What can hang from each mark:
X: M
F: P Z
M: B C K L X
K: M R
C: Q
G: K
Q: C
H: E R
A: L
P: F
L: A
R: B K P X
B: R

Every row comes from one small tree of marks. The marks that hang from a mark follow it in brackets, in alphabetical order. Every link used is in the known rows. Which tree was each row made from?
Known rows:
A(L):  -2   3  -2   1   4   3   0   2   2   0  -5   3   7  -4   0   7  -6  11  -9  -1  -7   8 -13   6   1  13  -5  -4  -5  10  -1   0  -9  -1  11   1  -5  -1   1   7   2  -3
M(K L(A) X): -12  -9   1   0   1  -4   0   2  -2  10   3   2  10 -13  -9 -15 -26   8  -1   0   6  17 -34   6 -12  21  -4   3  -9  -2  -6 -14 -13  13  13  -6  -6   3  -4   2  -1  -2
C(Q): -2 -2 -2  3  1  7 -1 -4 -4  7 -6  1 11 -3 -3 -5 -7  3 -1 -4 -7  6 -3 11  3  3 -1 -4 -6  9  5 10 -7 -5  8  0  1 -4 -3  3 14  0
P(F):   1  11  -3   8   5   6  -6   1   1 -10  -7   4   9  -3  -1   8  -9   9  -9  -8  -5   5   0  10   3  11  -1  -4   3   3   1  -2  -3  -2   7   2   9   2  -4   7   3   4
R(B K):  -9  16   8  10  -8   5  -2   4   4   2  -5  -4   3 -21   0   5   1   4 -10 -10 -15   2  -4  10  -5  -8 -11   3  -9  -7   3   9   1  -3   5   2  -3   3  -1  12  10 -28
M(C K X): -12  -5  -5  13  -3  -5   2  -4  -5   3   3  -3  10 -14  -1 -14 -31   3   2  -5   6  13 -14  10 -11  -3  -2   8 -10 -18   2  -4 -12   9   7  -2   3   2 -13 -11   7   6
H(E):  -5   6  -7   1   1   5   1  -1   4  -5  -2   5   5  -5   8   0   0   8  -9  -4   4  -2  -5   7   8   1  -5  -3 -12   3  -1   3  -6   5  -3   6   4   0 -10   6   7   0
X(M(B C K)):  -9 -11 -11  13  -6  -5  11  -5  -9   9   3  -8  -1 -14  -9  -8 -37   4   2   0  -5  16  -6   8 -13 -11  -2   6 -15 -14  -5  -2 -16  16  23   0  -4   3 -13   4   5   5
G(K(R(X))): -11   3   8  12  -6   4  -3  -7   5   0  -3  -5  11 -22  -3   5   6  12  -4  -1  -9   3 -14  13   0   5 -11   4 -27  -2  -3   0 -10  -6   4   2   5 -11  -7 -10  10  -8
X(M(K L(A))):  -5  -7  -1   0   0  -3   0  -1  -7  17   3  -1  -1  -8 -11  -3 -22  12  -1   3  -6  17 -26   4 -12  17  -4   1 -10   4  -8  -9 -14  14  28  -3 -11   2  -2  16   1  -5
G(K(R)):  -2   3   5   9  -2   2   0 -10   7  -1  -5  -4  11 -12   1   5   3  12  -3   2 -11   5  -9  13   0   1 -11   2 -27   9   4   3 -13  -8  11   4   6 -13  -3  -2   7   5
M(B):  -5  -2  -6   3   2   3   7   3   2  -6  -6  -1   9  -8  -2  -5 -13   7  -8  -2  -5   6  -5   8   1  -2  -5  -2 -10   4  -5  -1  -9   3   8   2   1   3  -5   8   3   4
R(B K P(F)): -11  19   6  19  -6  11   0   8   8  -4  -3   4   7 -22  -4   8   3   5 -12 -17 -13   5   3  14  -6   1  -9   3   5 -15  10   5   6   1  -4   6   4   0  -5  11  -3 -23
K(M(X)):  -9  11   0   3   2   1  -3   5  -4  -8  -3  -2  -1 -12  -4   1 -14   4  -6   2  -4   8 -15  14  -2   2  -4  -1  -9  -6  -2  -1  -6  -1  12  -1   2  -5 -12  -8   6   7
G(K(M R)):  -3   8   7  10  -3   2  -2  -9   4  -6  -5  -6   0 -15  -6  11   2  11  -2   8 -16   7 -12  17  -1   0 -12   3 -27   6   3   2 -11 -10  19   2   3 -18  -6  -6   9   4
L(A):  -5   4   2   0   5   5  -3   6   4  -3  -4   4   7  -5  -2   4  -5  14  -7  -1 -10   7 -18   6   1  17  -2  -6  -7   9   0  -3  -9   1  12   0  -2   1  -1   7   6  -5
K(M R):  -3  12   4   5   1   6  -7  -4   2 -11  -9  -2   0 -13  -2   8   0  12  -4   4 -12   4 -10  15   1   1  -8  -3 -16   2   2  -4  -8  -7  18   0   4 -13  -5  -3  11   0
B(R(P)): -8 13  6  3  1  6  5  5  7 -6 -2  3 12 -3 11 -2  3 13 -7 -4 -5  6 -1  9  0 -4 -8  4  2  4  1 -6 -6 -2 -7 10  9 -9 -2  0  8  3
H(R(P X)):  -9   6   1  13  -1  10  -2   8   5  -6  -3   7   9 -14   2   3   4  13 -12 -12  -5  -2  -8  14   7   1  -7  -4 -12  -8   1  -2  -4   7 -16   8   6  -5 -12 -10   2 -10
K(M R(P)):  -7  11   4   8   0  10  -3   0   7 -14  -6   2   3 -14  -2   6   7  13  -5   0 -10   5  -8  18   1   0  -9  -2 -12  -2   5  -5  -6  -4   9   5   6 -17  -7  -6   3   1
R(P):  -7   7   0   5   3   8   3   5   5  -8  -3   5  10  -6   4   1   4  12  -7 -10  -5   5  -3  12   4  -1  -4  -2  -3   2   3   0  -3   1  -1   8   5  -4  -2   2   0   2
P(F(Z)):   5   8  -7  13  10   9  -8  -1  -3 -15  -8   5   8  -6  -4  12 -14  10  -9 -11  -6   7   4  12   6  22  -1  -7   7   3   1   1   3  -2   2  -1  16   4   0   9  -6   8
G(K(M R(B))):  -7  15  10  12 -13   2   6  -5   8  -5  -4 -10  -3 -23  -8  10   4   7  -4   7 -21   6 -11  16  -5  -5 -15   5 -29   0   8   2  -8 -11  17   1  -2 -14  -7  -1  13  -9
M(C L(A)):  -7 -13  -1   3   4   2   2   4  -2   1   1   4   6 -11 -10  -6 -12  12   0   1   2  14 -26   9  -8  18   0  -2  -7   2   2  -8 -13   8  17  -4  -8   7  -6   3   4 -14
Q(C):  -4   2   0   2   2   5   0  -2  -4   5  -5   2  10   1  -4  -7  -8  -4   1  -3  -6   4  -7   9   4   1   0   2 -11  10   6   8  -8  -5   5   0   0  -2  -3   1  10   2
R(K(M(B)) P): -14   5   2  12  -1   9   0   7   1  -9  -4   0  -4 -24 -13   0  -4   4  -9  -4 -13   8  -6  16  -7 -11 -10   4  -8 -13  -1   3  -1   5   8   4  -2  -8  -7   3  -4 -12
B(R(K(M(L)) P)): -10  11  15   6   1   6  -5   5  -2  -2  -1   2  -3 -19  -4  -1   6   8  -5   0  -7  12 -12  14 -11  -5 -14  10   1  -5  -2  -4  -5   1   4   4   1 -13  -2   2   3 -19
M(C X): -11  -2  -4  10   0  -1   3   2  -3  -2   2   0  11 -11   2  -8 -21   4   0  -6   4  10 -13  12  -5   1   1   2 -10 -11   3   1 -11   5   5   0   3   4 -16 -12   6   4
G(K(M)):  -2   9   4   7  -1   1   0  -2  -1  -7  -4  -6  -4 -11  -9   9  -1   6  -5   5 -16   8 -10  13   0  -3 -10   5 -19   5   1   6  -9  -7  16   2  -1 -11  -7  -3   7   5
X(M(B C(Q) K)): -10 -20 -13  15  -9  -3  12 -11 -12  22   4  -7   4 -12 -18 -17 -39  -4   9   2  -6  17  -4  10 -14 -10   2   6 -15 -11   0   8 -16  14  24  -3  -6  -1 -15   3  11   5
H(E R(K X)): -10   8  -1  14  -4   9 -12   0   1   2  -1   6   2 -22   5   3   4   8 -14 -10   1  -8  -9  11   6  -1 -12  -1 -22 -14  -2   8  -2  11 -17   5   3  -1 -18  -4   8 -28
F(Z):   2   4  -4   7   8   8  -5  -2  -3 -12  -6   2   7  -7   1   7  -9  10  -7  -8  -8   6  -1  11   7  12  -3  -6  -3   6   0   3   1  -2   3   1  10   2   2   7  -1   5
X(M):  -2   8  -2   2   1   2  -1   0  -4   2  -3  -2   0  -2   3   8 -10  10  -6  -3 -10   7  -4   8   0   1  -1  -5 -11   4  -4   4 -10   2  18   4   0   1  -7   9   7   4
F(P Z):   5   3  -7  11  11  10  -7  -5  -6 -16  -9   3   8 -10   1  10 -13  12  -7 -11  -8  11   4  10   7  22  -3  -9   1   5  -2   6   9  -1   0  -5  15   5   5   9 -12   7
X(M(B)):  -5   0  -7   2   0   0   8   2  -4   3  -2  -5   1  -6  -2   0 -20   8  -6   0  -9   9  -4   8  -3  -3  -2  -3 -15   3  -8   2 -12   9  19   3  -3   3  -9  11   3   6
M(C(Q)):  -6 -10  -5  11  -1   5   3  -6  -6   7  -1   0  11  -7  -8  -9 -13   1   4  -4  -5   8  -3  13  -1   0   2  -1  -7  -1   9  11 -10  -1   9  -1   0  -1  -9  -4  16  -3

Which tree is each row?
 -6   2   0   5  -2  -3   8  -3   3   3  -4  -5  10  -8   2 -13 -24   7  -3   3  -3  12  -4   3  -8  -9 -11  11  -7   1  -8 -11 -13   5   4   1   5  -4  -1   6  11   7 | M(B(R) K)
 -9   3   2   0   2   0  -2   5  -8  -5  -2   0   0 -14  -9  -5 -15   4  -2   4   3  12 -24  14  -7   8  -6   0  -9  -2  -5  -6  -8   3  15  -3  -2  -1 -10  -4   3   1 | K(M(L X))
-12  15   7   4  -4   1  -1   3  -4   8  -1  -6   1  -9   6   6  -6  10  -7   0 -10   8  -6   5  -3   1  -5   4  -4  -5 -13  -5 -10   2   7   4   4  -3 -11   0  17  -7 | B(R(X(M)))
 -1  -4  -1  22  -3   8 -10  -5 -10   8  -4   0  -6 -20 -14   0 -13  -2   2   0 -13   5  -6  20  -5  -7  -5   2 -19 -10  13  19  -9   3  11  -3  -3 -10 -17 -10  15 -21 | H(R(K(M(C(Q)))))
 -5  -4   1  -4   3   1   0   4  -5  11   2   2  -1  -5  -7   4 -11  14  -4   3  -7  14 -25   6  -7  21  -1  -6 -10  11  -7  -5 -13   9  26  -1 -10   4  -4  15   0  -8 | X(M(L(A)))
-16   7   6  11  -3  10  -4   0   7  -7  -4   4  14 -20   3   2  11  15  -6 -10  -5   2  -9  16   2   5  -7  -1 -11 -10  -1  -8  -4   0  -5   5   7 -10  -6 -10   5 -11 | K(R(P X))
 -8  17   9  15   3   9  -6   4   6  -4  -3   6  10 -13   6   5   1   9  -9 -11  -7   7   5  11  -6   3  -9   7  11  -7   2  -1   0  -2  -7   8  13  -8  -3   5   0 -11 | B(R(K P(F)))
-12  14   6  10  -9   9   8   2  14  -6  -4   1  12 -17   5   1   9  13  -7  -8 -10   1  -4  14  -2  -2 -10  -2 -12  -5  10  -3  -3  -4  -1   7   4  -8  -4   3   6 -12 | K(R(B P))
-19  11   7  18 -15   5   2   1   3  -8  -3  -8  -3 -32 -11   6  -2   5  -3   1 -12   5 -14  16  -8  -3  -8   5 -16 -24   5  -6  -4  -3  11  -4  -3  -5 -17 -13  19 -29 | K(M(C) R(B X))
 -6 -13  -6  14  -4   0   2 -12  -8  13   0  -2  11 -10 -10 -13 -22  -2   6  -4  -3  11  -5  11  -7  -5  -1   6  -7  -7   8   7 -11   3  11  -3   1  -2  -7  -5  16  -1 | M(C(Q) K)
-13  15  13   9  -3   6 -11   3   0   4  -5  -3   5 -20   6   3   4   7  -9  -6  -8   4  -6   8  -5  -2 -11   9  -2 -11 -10  -1  -5  -2  -5   2   6  -4  -3  -2  16 -27 | B(R(K X))
-15  -9  -4  16  -7  -6  14   1  -4  -4   4  -8  -2 -22 -17  -8 -29  -3   2   8  -4  16 -18  16 -13  -7  -5  10 -25 -15   1   3 -15   6  17  -2  -4  -4 -23 -17   2  10 | G(K(M(B C X)))
-16 -23 -11  16  -8  -4  13  -8  -8  16   4  -4  15 -17 -15 -28 -44  -7   9   0   5  16 -13  12 -15  -4   0   9 -14 -17   2   3 -15  14  10  -6  -2   1 -16 -11  11   8 | M(B C(Q) K X)
 -5   4   0  13  -1   4  -4  -5   0 -12  -4  -2  -1 -17  -5   5  -7  10   1   4  -8   7  -9  18  -5  -2  -5   0 -16  -8   7  -3 -11  -4  19  -2   3 -10 -12 -10  12  -4 | K(M(C) R)
-17 -10  -9  16 -11  -4   8  -3 -10  12   4  -9   0 -23 -13  -8 -33   1   1  -3  -4  15 -11   7 -13  -7  -2   8 -14 -26 -12  -6 -13  19  16  -2  -5   5 -18  -3   7  -6 | R(X(M(B C K)))
-14  -7   3  14  -6   3  -6   0 -16  14   5  -2  -5 -28 -11   1 -10   4  -1  -8  -2  12 -17  12 -15   1  -3   6 -10 -21  -9   4  -8  13  16  -2  -7   7 -13   0   5 -34 | R(K X(M(C L)))
-10   7   4   8  -1  -2   2   0  -2  -4   0  -6  -2 -14  -8   3 -12   2  -3   6  -8  11 -18  16  -4   1  -8   6 -20  -3  -1   5 -10  -3  13   1   0 -10 -14 -12   5  11 | G(K(M(X)))
 -6   6   6   7  -4  -3  11   1   3  -5  -3  -9  -3 -12  -7   0 -12   5  -3  13 -13  13  -8  11  -7  -9 -14  11 -18   5  -5  -2 -14  -4  12   3   1 -13  -9  -1  11   8 | G(K(M(B(R))))
-17  15  10  12 -12   7  -4   6   3   3  -5  -5   2 -31  -4   5   4   3 -11 -12 -14   1  -9  10  -6  -4 -11   6  -7 -18  -3   5   4   1  -1   0  -4   5  -4   4  14 -40 | R(B K X)
 -7   6  -5   9  -3   7  -4   1   4  -3  -3   6   5 -13   8   2   1  11 -14  -6   4  -7 -10  10  11   4  -8  -5 -20  -7  -2   1  -6  11 -17   4   4   0 -19  -6  10 -12 | H(E R(X))
-15  12   6  19   0  13 -12   7   2  -4  -3   7   9 -25  -7   9   5   7 -11 -20  -7   4  -2  15  -2   9  -5   3   7 -20  -2   0   6   4  -8   4   8  -1  -7  -2  -4 -23 | R(K P(F) X)
-14   9   8   5  -9   1   4   3   2  -3  -4  -4   1 -24  -7  -4 -10   6  -3   5  -2  10 -25  17 -13   5 -12   1 -18  -9   2 -10  -9  -1  16  -5  -4  -5 -12  -3   9 -13 | K(M(L X) R(B))
 -6  -4  -3  15  -4   0  -2 -13   1   1  -1  -2  12 -16   0  -6 -16  10   4  -3  -1   9  -8  11  -8  -4  -6   6 -18 -10   5  -6 -14   3  12  -1   5  -6  -5  -6  10  -1 | M(C K(R))
-15  15   0  21  -4  13   3   9   5 -13  -3   4   8 -24  -9  12  -3   7 -12 -19 -10   5   2  14   2  20  -4  -2  11 -19   4  -4  13   3 -13   1  11   5  -6   3  -6 -15 | R(B P(F(Z)) X)
-18  21  12  14 -12   7  -7   9   0  -2  -6  -7  -9 -35 -12  10   5   0 -12  -6 -19   3 -12  13  -7  -6 -12   7  -8 -23  -2   3   5  -2   7  -2  -7  -1  -8   0  15 -41 | R(B K(M) X)
-23   8   2  17 -16   6  13   8  -1   5   6  -5  -1 -24  -7   4  -6   5  -5 -11 -11   8  -7  12  -9  -6  -2   4  -7 -27   3   0  -3  10   3   5  -6   4 -20  -4   8 -24 | R(B P X(M(C)))
-20  15   6  10 -12   9   8  11   9  -5  -2   0   8 -22  -2   2   8   7 -11 -13 -10   2  -7  11   0  -1  -7   1  -3 -16   2  -3   3   2 -10   6  -1   1  -7  -2   8 -22 | R(B P X)
-11  10  10  15 -13   5  13  -2  15  -1   0  -4  12 -21   1   5  11  12  -4  -4 -15   4  -6  16  -4  -4 -14   5 -24  -1  11   2  -7  -6   1   9   2 -13  -5   0   5  -7 | G(K(R(B P)))
-14 -14  -1   5   2  -2   4   6  -4   5   5   5   9 -14  -8 -13 -22   8   2   1   8  17 -34  10 -12  21   1  -1  -9  -6   1  -9 -14  11  14  -5  -8   9 -13  -5   1  -8 | M(C L(A) X)
-10   1  -1  16  -6   5  -5   3  -6  11  -1  -3  -3 -24  -5   4 -16   8 -10  -6 -12   3  -8  11  -5  -5  -8  -1 -24 -14 -10   7  -8  16   5   2  -4   0 -17   2   4 -22 | H(R(K X(M(B))))
-12  12   7   8  -4   7 -10  -2   1 -10  -8  -3   1 -22  -6   9   4  10  -6   2 -11   3 -14  15   1   5  -9  -1 -15  -9  -5  -8  -5  -5  11  -2   3 -12  -8 -11  14 -12 | K(M R(X))
 -8 -17  -1   2  -1  -2   3  -5   4   8  -2   1  11 -18 -13 -14 -21  13   0   6  -1  16 -30   7 -13  16 -11   2 -20   4  -5 -18 -17  12  20  -6  -6  -3   1  10   1  -6 | M(B K(R) L(A))
-15  -2   8   4  -3   5 -11   6  -9  18   2   0  -4 -23 -13   6  -5  10  -6  -3 -10  13 -30   8 -12  20  -4   1 -10  -8 -13  -2  -6  12  20  -4 -13   4  -7  10   3 -36 | R(K X(M(L(A))))
-12 -20  -5   9  -2   1   6  -4 -12  15   4   2  13 -12 -11 -21 -24  -3   8  -1  11  14 -19  16 -11   9   2   1  -8  -5   6   6 -14   6  10  -5  -3   4 -14  -9   9  -2 | M(C(Q) L X)
 -5  10   1  13   4  10  -4  -2  10 -12  -5   7  16  -9   2   6   2  16  -6 -10  -4   4   0  16   2  12  -5  -5  -2  -1   7  -7  -3  -3   0   6  13 -10  -5   0  -3   5 | K(R(P(F)))
-13  16   8  12  -8   9   3   8   8   0  -2   0   5 -23   1   2   8   7 -11 -15 -15   3  -3  12  -6  -9 -12   4  -5 -12   7   7   4   1  -3   8  -2  -2  -2   9   3 -27 | R(B K P)
-12 -11  -5  12  -2   2   4  -3  -7  10   2   0  14  -9  -6 -16 -24  -3   6  -3   3  11 -11  15  -6   4   4   1  -8  -8   8  10 -12   2   7  -3   1   1 -17 -14  13   3 | M(C(Q) X)
-5 17  5 10  4  7  2  5  8 -9 -3  6 13 -1  7  4 -2 12 -8 -7 -4  8  4 10 -1  7 -5  3 11  1  3 -9 -4 -2 -8  8 15 -7 -4  3  2  7 | B(R(P(F)))
 -2   9 -11  16   3   9   0   3   9 -11  -1  14   8  -3   8   5  -2  13 -14 -11   6  -5   2  13  11   9  -6  -8  -8  -2   9   1  -2  12 -19  10  12  -4 -20   1  -5   5 | H(E R(P(F)))
-13 -13   1  14  -8   0  -5 -11  -4   6   0  -1  10 -28  -9 -11 -13   9   4  -4   7  11 -22  12 -12   4  -8   8 -15 -19  -4 -14 -14   8   9  -5   1  -1  -6  -9  10 -18 | M(C K(R(X)) L)
-12   3  -1   8  -5  -2  14   0   0  10   4  -5   5  -8   2  -9 -23   9  -2   0  -7  15  -2   5 -12 -12  -9  11  -7  -6  -8  -9 -14  13   7   8   3  -8  -7   8   3  10 | X(M(B(R(P)) K))
 -5 -11  -6   9  -4  -5   4  -8 -14  13   6  -4   0 -11  -8  -7 -27   6   5  -2   2  17 -14   7 -15  -2  -2   6 -11  -9  -3  -5 -16  13  23  -2  -6   4  -9   7   5  -3 | X(M(C K L))
 -9 -26 -10   8  -4   1  13  -6 -16  20   3  -3   3 -10 -19 -16 -30  -1   7   3   1  18 -12  13 -14   0   3   0 -14  -2  -1   7 -17  14  25  -4 -10   5 -14   7   8  -3 | X(M(B C(Q) L))
-12  -8  -1   9  -4   2   1   0 -14   9   4  -3  -2 -18 -10   0 -13   7   0  -4   2  12 -18  11  -9   4   1   1 -10 -14  -8  -4 -11  11  16  -3  -6   7 -15  -2   7 -17 | R(X(M(C L)))
-15  -4  -1  12  -8   2   0  -7   3   2  -6  -4  13 -25  -7 -10 -17   9  -3  -3  -4   8 -13   9  -6  -1 -11   6 -19 -13 -10 -14 -11   8   5  -3   3  -5  -4  -3   9  -6 | M(B K(R(X)))
-15   0  -1   8  -6   4   2  -3  -1   5  -3  -6   5 -20  -5   2 -12  11  -4   0  -9   7 -10  12  -5   2  -5  -1 -22  -8 -12  -6 -12   8  15   0   0  -3 -13   0   8  -7 | K(R(X(M(B))))
 -7  12   2  16   4  11  -9   5   3  -7  -4   8   8 -15  -2   9   1   8 -10 -17  -7   6   2  14  -1   5  -6   0   5  -9   4   4   4   1  -3   6   9  -3  -3   5  -7 -11 | R(K P(F))
 -4   6  -9   9   1   9   3   3   9  -8   0  11   8  -5  12   0   4  14 -13  -9   4  -6  -4  12  12  -1  -8  -6 -18   0   8   3  -6  12 -18  12   6  -5 -18  -2   0   1 | H(E R(P))
-18   1  -1  15  -5   5   4   5  -5   2   5  -1   2 -18  -5   3  -6   8  -2 -11  -5   9  -8  13  -5  -3   2   1  -6 -22  -3  -1  -6  11   4   6   0   1 -19  -9   3 -11 | R(P X(M(C)))
 -8  21   7  19  -9  10  -1  10   7  -6  -4   0  -7 -26  -4   9   5   8 -13  -7 -20   1  -5  17  -4 -12 -15   1 -15 -14  12   8   1   2  -2   7  -3  -8 -12   0   4 -28 | H(R(B K(M) P))
-13  12   4  13 -15   2   9  -5   7  10   2  -6   5 -19   2   1  -8  12  -3  -5 -14   9  -5  11 -10  -8 -10   4 -16 -13   5  -4  -7   7  11   7   0 -10  -7   8   6  -7 | X(M(K(R(B P))))
-10  -2   8   8  -3  -3   0  -6  -2   0   0  -4   3 -20 -10  -2  -9   8   2  10  -1  14 -28  18 -10   8 -12   6 -28   0  -1  -4 -16  -2  19  -2   0 -13 -12 -11   3   4 | G(K(M(L X) R))
 -6  14  -3  18  -1  12   5   5   7 -15  -4   5   8 -15  -4  12  -6   9 -11 -16 -11   7   7  14   1  16  -5  -5  10  -7  11   0  11   1  -7   3  12   4  -3  11  -9  -2 | R(B P(F(Z)))
 -5   1   1  15  -4  -1   4  -3  -3  -6   1  -7  -6 -16 -13   7  -8   3   0   5 -12  11 -10  15  -5  -6  -6   7 -20  -5   5   7 -12  -4  18   1  -2  -8 -13 -10   8   2 | G(K(M(C)))
